Known rows, with every step that occurs
purep-nosemup: +1.82, -5.68, +1.42, -2.33, +2.47, -9.00, -0.55, -1.95, +0.26, -0.33, -0.95, -0.93, +1.05, -1.93, +1.06, -1.50, +2.30, +0.06, +1.04, -2.18, +1.57
lofuvu-nosemup-purep-detev: -0.95, -2.08, +0.57, -2.94, +3.43, +0.72, -1.37, -1.19, -2.59, -2.98, -0.97, -1.60, +1.01, +1.58, +1.25, -0.51, +1.90, +0.59, -2.86, +2.45, +0.13
kivusan-nosemup-purep-bigu-lofuvu: +0.89, +4.37, +0.73, -0.88, -1.80, +7.17, -0.58, -1.47, -1.46, -1.47, -0.52, +0.48, +0.23, -1.74, -0.89, +0.72, +0.21, -2.20, -0.47, -1.59, +0.78
bigu-lofuvu-nosemup-purep: -0.22, +3.40, -0.82, -3.77, +2.34, +6.30, +6.56, -0.21, +0.73, -1.54, -2.66, -2.12, -2.06, +0.28, +1.05, +1.63, -0.94, -0.37, -1.32, +0.42, +0.17
lofuvu-nosemup: +0.42, -3.66, +0.70, -2.99, +1.75, -3.60, +1.58, -0.40, +0.94, -0.56, -0.97, -2.54, -0.97, +1.67, +1.09, -0.68, +1.55, +0.72, -0.50, +0.81, +0.39
detev-kivusan-muko-purep-nosemup-lofuvu: -3.74, -1.58, -1.73, +0.68, -0.21, -3.00, +5.55, +3.26, +3.67, +1.73, -1.32, +2.20, +1.43, -0.20, +0.62, +0.84, +0.94, -0.17, +1.39, -2.68, -0.21
muko-purep-detev-kivusan: -1.64, +0.63, -1.26, +1.42, +1.83, -1.38, -0.92, +0.34, +0.25, +0.27, +3.32, +1.47, -0.61, +1.32, +1.11, +0.36, -1.76, +0.83, +0.45, -1.24, -0.84
detev-kivusan-muko-purep-bigu-lofuvu-nosemup: -4.61, +3.89, -0.74, +1.80, -4.03, +2.31, +3.97, +5.10, +0.76, +1.71, +1.92, -0.74, -0.89, +3.07, +1.92, +2.21, -1.80, -0.85, +0.84, +0.67, -0.37
muko-purep: +0.00, -0.28, -1.67, +2.23, +2.86, +0.68, +3.87, -0.06, +4.40, -0.03, -1.39, +0.49, -1.48, +0.03, -0.40, -1.18, -0.66, +0.61, +1.36, -1.28, -0.39
purep-muko: -3.51, -1.26, +0.54, +0.77, +0.91, -2.92, -3.36, -2.22, +0.04, -1.30, +0.22, -0.34, +0.42, +0.24, +0.22, -0.03, +0.70, +1.56, +1.84, -1.54, +0.40
bigu-kivusan-nosemup-purep: +3.31, -2.74, -0.66, -1.95, -2.75, -4.39, -1.54, -2.76, -1.72, +0.96, -3.09, -0.76, +0.04, -1.62, -1.32, +0.49, +1.17, +0.61, +0.66, -2.55, +0.03
purep-bigu-kivusan: +3.35, -1.68, +3.29, +0.67, -2.11, -5.60, -8.08, -0.98, -2.83, +1.90, +3.42, -0.53, -1.72, -0.36, -1.03, -0.38, -2.46, -0.53, +1.09, +2.45, -0.34
kivusan-muko-purep-bigu: -5.07, +1.12, -0.81, +4.35, -0.93, +2.02, -1.10, +2.08, +2.83, +0.26, -0.77, +0.90, +1.09, +0.75, -0.10, -1.53, +0.04, -0.14, +1.36, +2.86, -0.31
detev-purep-nosemup: +6.98, -3.84, -0.18, -0.16, -0.08, -2.70, +4.72, -1.35, -0.37, +0.43, -2.71, -2.10, +1.32, -1.42, +1.23, -1.29, +1.31, +1.73, +0.07, -2.65, +1.32
bigu-purep-detev: +1.45, +1.22, -2.13, -1.66, +0.90, -0.34, -2.52, -1.49, -1.50, -0.40, +1.51, -0.33, +1.37, -1.73, -0.48, +0.13, -1.91, +2.64, -0.11, +2.97, -0.68
nosemup-purep-detev-kivusan-muko: -5.67, -0.19, -1.52, -1.63, +1.91, +0.94, -5.01, -1.45, -2.87, -1.64, -0.70, +2.03, +3.46, +0.00, +1.61, +1.10, -0.70, +1.14, +0.30, +0.95, -0.96
lofuvu-nosemup-purep-detev-kivusan: -0.75, -2.34, +0.50, -3.23, +2.19, -1.28, -0.98, -0.12, -3.99, -1.97, +0.41, -1.12, +0.98, +2.36, +2.01, +1.09, +0.52, +0.41, -2.06, +0.56, -0.37
detev-purep: +5.37, -0.41, -1.53, +0.50, +0.53, +3.46, +4.07, -1.98, +0.80, +0.47, -2.90, -1.10, -0.11, -0.71, +0.45, -0.56, -1.19, +2.41, +0.60, -0.96, -0.05
kivusan-muko: -5.89, -1.39, -1.68, -1.18, +0.97, -1.41, -2.42, -1.30, +2.74, +0.16, -2.75, +0.45, +2.04, -0.73, +0.83, -0.69, +0.79, +1.68, +1.95, +1.98, -0.23
kivusan-muko-purep-nosemup-lofuvu: -4.40, -1.40, -1.91, +1.41, +1.41, -0.71, +5.82, +2.29, +5.70, +0.57, -3.60, +1.59, +1.74, -0.91, -0.38, -1.39, +3.04, -0.04, +0.19, -0.01, +0.39
muko-purep-detev-kivusan-nosemup: -1.26, +1.03, -1.51, +0.85, -1.20, -1.78, -0.31, +0.29, -0.17, +0.50, +3.04, +1.51, +0.32, +1.19, +0.71, +0.63, +0.50, +0.44, +0.07, -3.33, -0.08

Rows
+0.62, +5.08, +0.88, +2.58, -0.67, +5.52, +5.04, +3.38, +1.79, +0.11, +2.55, -1.57, -3.52, +2.09, +0.07, -0.03, -1.79, -1.88, -1.09, +1.51, +0.25 -> muko-purep-bigu-lofuvu-nosemup
+1.60, -2.31, +2.53, -0.43, +1.60, +1.71, -0.84, +0.45, -2.34, -2.38, -0.82, -2.01, +0.07, +1.69, +0.32, -0.89, +0.98, -1.41, -1.79, +2.40, +0.29 -> lofuvu-nosemup-purep-bigu
+3.69, +0.13, +3.01, -0.45, -4.11, -2.05, -5.51, -0.36, -1.39, +2.37, +2.94, +1.16, -1.38, -1.21, -2.89, +0.39, +0.13, -1.86, -0.64, +0.63, -0.02 -> purep-bigu-kivusan-nosemup-lofuvu
-0.51, +3.18, -0.16, -4.08, +1.18, +2.32, +4.85, +0.02, +1.58, +0.02, +0.16, -2.47, -2.80, +0.79, +1.43, +1.45, -0.93, -0.01, -0.54, +0.77, +0.46 -> bigu-lofuvu-nosemup
+0.81, +0.95, +0.92, +4.45, +1.18, +1.88, -0.30, +1.26, +1.89, -0.09, +1.71, +0.55, -1.47, +0.46, -0.99, -1.61, -1.43, -1.20, +0.80, +0.84, -0.17 -> muko-purep-bigu
+1.52, -1.76, -0.37, +1.01, +3.76, -1.20, +7.40, +1.42, +5.13, +0.21, -1.56, +1.33, -1.01, -1.41, -1.31, -1.38, +2.07, -1.06, -0.47, -2.48, +0.58 -> muko-purep-nosemup-lofuvu
+6.24, +4.91, +1.05, +0.87, -3.18, +8.23, +5.06, +1.55, -1.62, +0.56, +0.97, -2.99, -2.02, +1.59, +0.95, +0.59, -2.24, -0.10, -1.73, +1.75, +0.50 -> detev-purep-bigu-lofuvu-nosemup
-7.45, +1.30, -2.81, +1.79, +1.17, +1.02, -1.60, +0.37, +2.51, -0.29, -0.59, +1.28, +2.05, +0.70, +0.74, -1.32, +1.00, +1.84, +0.38, +2.95, -0.55 -> kivusan-muko-purep-detev
+1.51, -3.92, -0.37, +1.80, +2.49, -5.60, +4.86, +0.50, +2.96, -0.14, -1.59, -0.75, -0.29, -0.68, +0.37, -2.05, +1.95, -0.07, +0.91, -3.13, +1.13 -> muko-purep-nosemup
-2.01, +1.28, -1.23, +1.55, +3.37, +0.81, -0.87, -0.76, +1.71, -0.66, +1.78, +1.01, -0.57, +0.45, +0.12, -1.39, -0.31, +0.97, -0.42, +0.85, -0.36 -> muko-purep-detev
-1.71, -0.26, -0.25, -1.98, +5.12, +2.76, -4.60, -3.47, -2.19, -2.93, -0.80, +1.30, +1.75, -1.13, +0.15, -0.57, -0.19, +0.76, -1.07, +1.57, -0.42 -> nosemup-purep-detev
-1.18, -1.10, +1.82, +1.09, -3.83, -4.96, -8.63, +0.05, -2.06, +2.20, +1.72, -0.29, +0.36, -0.12, -0.48, -0.48, -1.38, +0.08, +1.44, +4.42, -0.40 -> purep-bigu-kivusan-muko
+8.98, -0.21, +1.13, +2.17, -7.22, -0.53, -1.58, -0.64, -3.55, +2.55, +0.58, -1.80, -0.26, -0.22, -1.03, -0.25, -0.73, +0.71, -0.20, -0.53, +0.44 -> detev-purep-bigu-kivusan-nosemup
-4.91, +5.24, -1.36, +2.49, -3.05, +3.40, +1.93, +3.61, +1.40, +1.89, +2.26, +1.18, -0.54, +1.12, +1.28, +2.09, -3.38, -0.66, +2.34, -0.17, -0.75 -> detev-kivusan-muko-purep-bigu-lofuvu
+3.42, -0.19, +0.95, +3.96, -4.94, -2.83, -1.88, +1.20, -0.14, +2.05, +1.85, -0.32, -1.63, +0.41, -2.02, -0.86, -0.14, -1.12, +0.53, -1.07, +0.13 -> muko-purep-bigu-kivusan-nosemup
+3.06, -0.05, +1.25, +4.52, -1.80, -2.47, -2.14, +1.42, +0.12, +1.88, +2.41, -0.41, -2.66, +0.56, -1.63, -0.99, -2.34, -0.70, +0.86, +1.20, -0.54 -> muko-purep-bigu-kivusan
-0.97, -0.96, +0.80, +1.33, -1.58, -0.19, -6.12, -0.41, -2.87, +0.02, -1.73, +0.12, +1.34, -0.82, -0.95, -0.17, -1.25, -0.28, +0.67, +3.54, -0.70 -> nosemup-purep-bigu-kivusan-muko
+4.95, -1.73, -1.26, -2.11, +1.37, -2.25, +6.00, +0.60, +2.04, +0.53, -1.85, -0.15, +0.94, -3.62, -1.77, -0.07, +0.58, +0.58, -0.12, -0.39, +0.23 -> bigu-purep-nosemup-lofuvu
-1.39, +4.37, -0.40, -4.43, +1.16, +4.64, +2.59, +0.29, -2.84, -1.23, +1.43, -1.07, -1.02, +1.75, +2.43, +3.02, -1.87, -0.17, -1.78, +0.12, -0.23 -> bigu-lofuvu-nosemup-purep-detev-kivusan
+3.07, -1.13, +0.09, -3.23, -2.76, -3.62, -0.81, -1.64, +1.28, +2.78, -0.52, +0.91, -1.51, -2.08, -2.48, +1.04, +1.24, +0.00, -0.14, -1.74, -0.25 -> bigu-kivusan-nosemup-lofuvu
-1.71, -1.59, -0.40, -0.31, -2.76, -1.89, -0.76, -1.34, -2.69, -1.04, -1.08, +0.57, +2.10, +0.13, +0.69, +2.25, +1.28, +0.39, +1.68, -6.87, +0.38 -> detev-kivusan-nosemup-purep-muko
-4.93, -2.02, -0.69, -2.81, +0.46, -0.73, -1.27, +0.83, -3.18, -1.73, -1.10, -0.99, +2.88, +2.62, +2.48, +0.94, +1.54, +1.07, -1.67, +2.23, -0.39 -> lofuvu-nosemup-purep-detev-kivusan-muko
+3.55, +1.84, +1.12, +3.41, -3.47, +0.97, +0.55, +2.07, +1.68, +2.33, +1.95, +1.45, -2.39, -0.24, -3.26, -0.18, +0.02, -1.96, -0.64, -0.65, -0.34 -> muko-purep-bigu-kivusan-nosemup-lofuvu
-0.86, -2.78, +1.51, -0.03, -2.60, -1.76, -2.87, +1.63, -3.31, -0.29, -2.16, -2.59, +0.93, +2.05, +0.23, -0.18, +1.05, -0.33, -1.18, +4.20, -0.10 -> lofuvu-nosemup-purep-bigu-kivusan-muko
-1.39, +1.30, +0.42, -3.89, -0.18, -0.67, -4.23, -1.40, -1.29, +0.59, +4.08, +3.17, +0.87, -0.57, +0.10, +1.78, +0.86, -0.24, -0.96, -1.88, -0.43 -> purep-detev-kivusan-nosemup-lofuvu
-2.28, -0.89, -0.53, +0.12, -1.36, +0.66, -0.75, -2.78, -1.21, -2.42, -3.16, -0.06, +2.43, -0.73, -0.55, +0.18, +3.52, +0.49, +0.44, -4.44, +1.01 -> kivusan-nosemup-purep-muko
+1.66, -3.61, +1.53, -3.01, +4.00, -3.87, +2.48, -0.94, +2.67, +0.02, -1.07, +1.22, +0.10, -2.63, -0.73, -0.87, +2.37, -0.92, -0.40, -1.62, +0.91 -> purep-nosemup-lofuvu
+0.98, -0.55, +1.82, +0.96, +3.05, +4.07, -4.23, -1.49, -1.73, -2.30, -0.78, +0.94, +0.61, -1.10, -0.88, -0.91, -1.29, -1.38, +0.07, +1.50, -0.23 -> nosemup-purep-bigu
-1.37, +2.62, -1.36, +0.20, -0.01, +2.35, +1.84, +1.12, +1.65, +0.77, +2.94, +3.25, -0.34, +0.54, -0.74, +1.08, +0.52, -0.48, -1.02, -2.86, -0.63 -> muko-purep-detev-kivusan-nosemup-lofuvu
+0.54, +4.99, +1.26, +0.08, +2.30, +8.98, -0.88, -0.96, -1.27, -1.89, +0.07, +0.63, -1.04, -1.58, -0.54, +0.72, -3.20, -1.96, -0.13, +1.41, -0.14 -> nosemup-purep-bigu-lofuvu
